What can hang from each mark:
Q_273: Q_522 Q_682
Q_682: Q_273
Q_938: Q_354 Q_522
Q_583: Q_184
Q_354: Q_184 Q_938
Q_184: Q_354 Q_682
Q_522: Q_273 Q_938

Known rows, with every way that one mark hangs from another:
Q_184{Q_354{Q_938{Q_522}} Q_682}: [-27  17 -54  29  15  51  54  24  27  12 -44  34 -97  18  32 -27]
Q_354{Q_184{Q_682{Q_273{Q_522}}} Q_938}: [ -5   1 -39   1  29  23  -7   6  36   0 -55   8 -59   2  21  -3]
Q_682{Q_273{Q_522{Q_938{Q_354{Q_184}}}}}: [ 18 -21  -5 -31 -12  24 -21 -40  10 -12 -42  21   2 -45  -6 -46]
Q_938{Q_354{Q_184{Q_682}} Q_522{Q_273}}: [  1  33 -75  -7 -14 -37 -47 -62  34  18 -23 -18 -15  36 -16 -55]
Q_184{Q_354{Q_938} Q_682{Q_273}}: [-28   0 -39   2  16  60  64  41  20  13 -46  62 -94  -8  23  -9]
Q_273{Q_522{Q_938{Q_354{Q_184}}} Q_682}: [  28   56   22    6  -42  -11  -19  -36   66  -11  -33   13   34  -33
  -20 -104]
Q_273{Q_522}: [  9  -8  23   3 -15  10  -9 -40   3 -17 -26  26  22 -28   3 -52]
Q_354{Q_184}: [ -1  16 -20  -8  15 -15 -29   2  17  14  -2 -28 -12  16   2  20]
Q_938{Q_354{Q_184{Q_682{Q_273}}} Q_522}: [ -2  17 -80  -6  -3 -18 -35 -47  27  21 -23 -17 -39  21 -13 -28]
Q_273{Q_522{Q_938{Q_354}} Q_682}: [  28   50   28    9  -47   -7   -9  -37   61  -16  -33   23   38  -38
  -21 -112]
Q_522{Q_273{Q_682} Q_938{Q_354{Q_184}}}: [ 30  70 -13 -11 -42 -30 -39 -22  69   0 -19 -26  27   5 -25 -86]
Q_184{Q_682{Q_273{Q_522{Q_938}}}}: [  6  -7  -1 -16   9   8  29 -30   9  -8 -42  84   3 -10  -8 -25]
Q_682{Q_273{Q_522{Q_938{Q_354}}}}: [ 18 -26   2 -28 -17  28 -11 -40   4 -16 -41  31   7 -50  -7 -54]
Q_184{Q_354 Q_682{Q_273}}: [-27   4 -24 -14  11  34  63  23   8  20 -26  84 -58  -4   5   0]
Q_583{Q_184{Q_354{Q_938{Q_522}} Q_682}}: [-25   7 -37  35  29  39  19  39   6  22  -5 -26 -76  39  16  28]
Q_522{Q_273{Q_682}}: [  3  31  25 -25 -21 -40  -8 -30  24  -4  -7  45  66   3 -28 -64]

Rows:
[ -7  11 -68  19  36  13 -16 -11  36   4 -52 -22 -68  35  27 -11]	Q_354{Q_184{Q_682} Q_938{Q_522}}
[-26  20 -51  22  10  44  48  14  28   9 -47  40 -84  20  28 -40]	Q_184{Q_354{Q_938{Q_522{Q_273}}} Q_682}
[  1  30 -42  -6 -17 -14 -22  -4  37  21 -11  -7 -35   0 -15  -9]	Q_938{Q_354{Q_184{Q_682{Q_273{Q_522}}}}}
[ 28  19  -4  12 -30  17 -31 -35  35 -15 -34 -24  -5 -26   6 -68]	Q_273{Q_522{Q_938{Q_354{Q_184}}}}
[  4  14 -57  -4 -31 -20 -42 -64  17   5 -16 -24  -2  13 -15 -74]	Q_938{Q_354 Q_522{Q_273}}
[ 28  14   3  15 -35  23 -21 -35  30 -19 -34 -15  -1 -32   5 -75]	Q_273{Q_522{Q_938{Q_354}}}
[ -2  29 -80   7  -5 -22 -36 -42  33  22 -18 -32 -42  32  -9 -28]	Q_938{Q_354{Q_184{Q_682}} Q_522}
[ 27  39 -38  14 -21  11 -31   8  45   3 -12 -71 -39   3   3 -23]	Q_522{Q_938{Q_354{Q_184}}}
[  6  12 -21 -18  20  -7 -10 -19  25   6 -33  27 -11   8  -2   0]	Q_354{Q_184{Q_682{Q_273{Q_522{Q_938}}}}}
[-25  13 -27  35  26  40  24  59   9  24   3 -25 -77  34  16  41]	Q_583{Q_184{Q_354{Q_938} Q_682}}
[  0  -2 -30  11   2  18 -13 -29  23 -16 -46  -9 -17   3  14 -69]	Q_354{Q_938{Q_522{Q_273{Q_682}}}}
[-21   0 -44  24   1  64  21  22  15   5 -34 -21 -88  -7  37 -37]	Q_184{Q_354{Q_938{Q_522}}}
[ -2  45 -50   6 -14 -22 -21  15  42  28   4 -29 -45  19 -12   9]	Q_938{Q_354{Q_184{Q_682}}}
[ 30  63  -4  -7 -49 -23 -25 -23  61  -7 -18 -11  33  -3 -26 -97]	Q_522{Q_273{Q_682} Q_938{Q_354}}
